Each row was made from one small tree. The marks that hang from a mark follow it in brackets, in alphabetical order. Every link used is in the known rows. Write each row's tree.
Known rows:
ludol(dapo(kidof) leto(peto(laguk))): [ 0.38 -0.72 -0.42  0.13 -0.33  0.25 -0.29 -0.11 -0.01 -0.21 -0.11  0.14
  0.48  0.02  0.26  0.29 -0.55  0.61 -0.12]
ludol(dapo leto(peto)): [ 0.19 -0.30 -0.25  0.07 -0.30  0.30 -0.21  0.11  0.03 -0.17 -0.01  0.09
  0.39 -0.22  0.16  0.36 -0.29  0.41 -0.05]
kidof(dapo(laguk ludol)): [-0.05 -0.10 -0.16 -0.13 -0.25  0.00 -0.16  0.10  0.10 -0.23  0.15 -0.08
  0.43 -0.03 -0.04  0.38 -0.52  0.16  0.10]
laguk(dapo(kidof ludol) peto(leto)): [ 0.62 -0.32 -0.09  0.05 -0.60  0.21 -0.17  0.11  0.23 -0.37  0.19  0.14
  0.37  0.04 -0.09  0.48 -0.48  0.16 -0.02]
leto(peto(laguk(dapo(ludol) vezap))): [ 0.45 -0.52 -0.18  0.00 -0.31 -0.18 -0.14  0.21 -0.16 -0.30  0.16  0.03
 -0.02  0.20  0.04  0.65 -0.32  0.25 -0.23]
vezap(laguk(dapo(ludol) peto(leto))): [ 0.54 -0.09 -0.09 -0.05 -0.67  0.11 -0.37  0.32  0.01 -0.29  0.13  0.09
  0.34 -0.17 -0.08  0.35 -0.09  0.07 -0.12]
leto(peto): [ 0.12 -0.18 -0.08 -0.03 -0.03  0.02 -0.13  0.15 -0.14 -0.03 -0.05 -0.03
  0.31 -0.16  0.08  0.39 -0.10  0.20 -0.07]
vezap(laguk(dapo peto)): [ 0.35 -0.11 -0.09 -0.15 -0.37  0.11 -0.26  0.37 -0.17 -0.16  0.04  0.02
  0.23 -0.20 -0.15  0.35  0.14  0.09  0.01]
peto(leto): [ 0.30 -0.04  0.07 -0.01 -0.25  0.25 -0.09  0.36 -0.17 -0.02  0.05  0.23
  0.58 -0.12  0.08  0.27 -0.10  0.11 -0.13]
dapo(kidof laguk(peto) ludol): [ 0.21 -0.23 -0.18 -0.02 -0.21 -0.09 -0.28  0.08  0.32 -0.34  0.06 -0.10
  0.48 -0.04 -0.25  0.32 -0.73  0.20 -0.05]
ludol(leto): [ 0.26 -0.13 -0.06  0.00 -0.25  0.23 -0.08  0.35 -0.08 -0.14 -0.10  0.08
  0.48 -0.09  0.06  0.34 -0.25  0.22 -0.03]
kidof(dapo(laguk ludol(leto))): [-0.01 -0.20 -0.20 -0.10 -0.40  0.09 -0.22  0.10  0.21 -0.27  0.06 -0.06
  0.49 -0.04  0.00  0.40 -0.71  0.22  0.07]
laguk(dapo(kidof ludol) peto): [ 0.52 -0.32 -0.15  0.02 -0.44  0.09 -0.08  0.13  0.20 -0.43  0.15 -0.03
  0.20  0.08 -0.16  0.51 -0.42  0.22  0.12]
ludol(leto(peto(laguk))): [ 0.28 -0.43 -0.29 -0.03 -0.25 -0.01 -0.21  0.04 -0.20 -0.04 -0.22  0.07
  0.39 -0.05  0.18  0.42 -0.32  0.40 -0.20]
leto(peto(laguk)): [ 0.22 -0.35 -0.21 -0.07 -0.08 -0.09 -0.15  0.05 -0.33  0.02 -0.13  0.03
  0.32 -0.03  0.15  0.40 -0.14  0.32 -0.17]
laguk(dapo peto vezap): [ 0.41 -0.27 -0.01 -0.07 -0.19  0.09 -0.15  0.45 -0.09 -0.16  0.26  0.05
  0.09  0.03 -0.32  0.63 -0.08  0.05 -0.12]
dapo(kidof laguk(peto vezap)): [ 0.21 -0.39 -0.13  0.00  0.03 -0.03 -0.40  0.30  0.20 -0.18  0.18 -0.01
  0.44  0.02 -0.39  0.36 -0.61  0.12 -0.26]
vezap(laguk(dapo)): [ 0.29 -0.08  0.03 -0.13 -0.35  0.20 -0.09  0.51 -0.26 -0.18  0.04  0.09
  0.26 -0.12  0.11  0.27  0.16  0.10  0.10]
peto(laguk(dapo(kidof) vezap) leto): [ 0.66 -0.63 -0.04  0.06 -0.38  0.24 -0.12  0.33 -0.20 -0.19  0.20  0.37
  0.36  0.30  0.07  0.46 -0.35  0.21 -0.26]
dapo(kidof): [ 0.29 -0.28 -0.06  0.05 -0.10  0.21 -0.07  0.26 -0.05 -0.17 -0.02  0.04
  0.49  0.03  0.09  0.24 -0.27  0.24  0.08]
dapo(laguk(vezap) ludol(leto(peto))): [ 0.12 -0.34 -0.19  0.03 -0.17 -0.15 -0.33  0.28  0.29 -0.33  0.10 -0.07
  0.29 -0.05 -0.10  0.48 -0.78  0.19 -0.32]
kidof(dapo(laguk)): [-0.12 -0.13 -0.10 -0.19 -0.10  0.12 -0.14  0.14 -0.04 -0.04  0.11  0.00
  0.47 -0.09 -0.05  0.37 -0.33  0.14  0.09]
peto(laguk(vezap) leto): [ 0.46 -0.36 -0.07  0.04 -0.21  0.07 -0.26  0.42 -0.38  0.02  0.12  0.28
  0.51  0.11  0.03  0.37 -0.22  0.16 -0.40]

Which tree is each row?
[ 0.19 -0.16 -0.12 -0.05 -0.13 -0.22 -0.37  0.36  0.18 -0.27  0.21 -0.10
  0.32 -0.04 -0.39  0.47 -0.57  0.05 -0.28]
dapo(laguk(peto vezap) ludol)
[ 0.41 -0.23  0.02  0.02 -0.32  0.06  0.00  0.56 -0.04 -0.37  0.30  0.04
  0.08  0.15 -0.05  0.57 -0.25  0.08 -0.03]
laguk(dapo(ludol) vezap)
[ 0.48 -0.12  0.04 -0.11 -0.45  0.26 -0.10  0.24 -0.08 -0.08  0.15  0.23
  0.34 -0.11 -0.15  0.54 -0.07  0.05 -0.09]
laguk(dapo peto(leto))
[ 0.09 -0.26 -0.10 -0.01 -0.16  0.31 -0.10  0.21  0.09 -0.25  0.16  0.15
  0.58 -0.06  0.01  0.16 -0.52  0.33  0.05]
ludol(dapo(kidof laguk))
[ 0.15 -0.19 -0.07  0.01 -0.20  0.00 -0.10  0.22  0.21 -0.36  0.06 -0.01
  0.50  0.06 -0.01  0.22 -0.70  0.23  0.03]
dapo(kidof laguk ludol)
[ 0.60 -0.62 -0.16  0.09 -0.40  0.01 -0.08  0.33 -0.08 -0.42  0.20  0.11
  0.16  0.39  0.05  0.51 -0.51  0.28 -0.10]
peto(laguk(dapo(kidof ludol) vezap))
[ 0.43 -0.21 -0.04  0.05 -0.17  0.11 -0.42  0.39 -0.06 -0.03  0.18  0.14
  0.46 -0.10 -0.27  0.45 -0.21  0.01 -0.40]
laguk(peto(leto) vezap)
[ 0.18 -0.01  0.00 -0.15 -0.23  0.09 -0.28  0.21  0.04  0.00  0.12  0.16
  0.61 -0.24 -0.26  0.34 -0.39  0.03 -0.27]
dapo(laguk(peto(leto)))
[ 0.46 -0.33 -0.15 -0.05 -0.37  0.18 -0.32  0.27  0.00 -0.27  0.03  0.01
  0.29 -0.07 -0.12  0.28 -0.07  0.18  0.06]
vezap(laguk(dapo(kidof) peto))
[ 0.36 -0.07 -0.03 -0.07 -0.50  0.08 -0.11  0.47 -0.11 -0.37  0.06 -0.01
  0.21 -0.07  0.12  0.30 -0.02  0.13  0.11]
vezap(laguk(dapo(ludol)))
[ 0.51 -0.45 -0.04  0.13 -0.33  0.12 -0.04  0.44  0.14 -0.49  0.26  0.03
  0.15  0.26 -0.02  0.50 -0.45  0.16  0.02]
laguk(dapo(kidof ludol) vezap)
[ 0.45 -0.46  0.02  0.06 -0.19  0.24 -0.02  0.47 -0.03 -0.30  0.23  0.13
  0.19  0.21 -0.05  0.46 -0.29  0.15  0.01]
laguk(dapo(kidof) vezap)
[ 0.56 -0.33 -0.08 -0.02 -0.52  0.30 -0.39  0.25  0.04 -0.21  0.07  0.17
  0.47 -0.11 -0.07  0.25 -0.13  0.14 -0.09]
vezap(laguk(dapo(kidof) peto(leto)))
[ 0.15 -0.34 -0.19  0.03 -0.30  0.39 -0.16  0.21  0.22 -0.31  0.06  0.19
  0.63 -0.06  0.05  0.18 -0.71  0.38  0.00]
ludol(dapo(kidof laguk) leto)
[ 0.19 -0.24 -0.24  0.03 -0.45  0.16 -0.22  0.11  0.11 -0.26  0.00 -0.08
  0.43 -0.01  0.11  0.44 -0.44  0.28  0.13]
kidof(dapo(ludol(leto)))
[ 0.55 -0.11 -0.03 -0.04 -0.60  0.15 -0.11  0.21  0.06 -0.26  0.20  0.15
  0.31 -0.07 -0.13  0.55 -0.24  0.07 -0.09]
laguk(dapo(ludol) peto(leto))
[ 0.32 -0.38 -0.09  0.03 -0.11  0.08 -0.47  0.27  0.24 -0.13  0.24  0.16
  0.59 -0.03 -0.35  0.35 -0.66  0.05 -0.41]
dapo(kidof laguk(peto(leto) vezap))
[ 0.12 -0.27 -0.10  0.02 -0.22  0.26 -0.25  0.48  0.10 -0.25  0.24  0.18
  0.48 -0.06 -0.11  0.32 -0.58  0.22 -0.20]
ludol(dapo(laguk(vezap)) leto)
[ 0.38 -0.30 -0.03 -0.03 -0.35  0.27 -0.14  0.41 -0.10 -0.29  0.00  0.09
  0.33  0.00  0.13  0.19 -0.06  0.20  0.14]
vezap(laguk(dapo(kidof)))
[ 0.52 -0.30 -0.20  0.00 -0.51  0.05 -0.34  0.24  0.14 -0.45  0.05 -0.09
  0.26 -0.03 -0.10  0.29 -0.27  0.21  0.08]
vezap(laguk(dapo(kidof ludol) peto))
[ 0.47 -0.09 -0.03 -0.12 -0.53  0.23 -0.34  0.37 -0.14 -0.13  0.10  0.18
  0.39 -0.22 -0.10  0.30  0.09  0.04 -0.15]
vezap(laguk(dapo peto(leto)))
[ 0.13 -0.37 -0.34  0.04 -0.38  0.06 -0.33 -0.10  0.20 -0.24 -0.04 -0.16
  0.32 -0.09  0.13  0.50 -0.50  0.32  0.04]
kidof(dapo(ludol(leto(peto))))
[ 0.38 -0.38 -0.20 -0.07 -0.39 -0.14  0.00  0.05 -0.18 -0.26  0.01  0.04
  0.07  0.10  0.18  0.58 -0.23  0.31 -0.06]
leto(peto(laguk(dapo(ludol))))
[ 0.42 -0.08 -0.14 -0.09 -0.52 -0.01 -0.29  0.33 -0.02 -0.35  0.07 -0.07
  0.19 -0.14 -0.13  0.38 -0.05  0.13  0.03]
vezap(laguk(dapo(ludol) peto))
[ 0.17 -0.10 -0.20 -0.09 -0.37 -0.07 -0.28  0.19  0.28 -0.32 -0.01 -0.06
  0.46 -0.16 -0.24  0.43 -0.69  0.18 -0.13]
dapo(laguk(peto) ludol(leto))
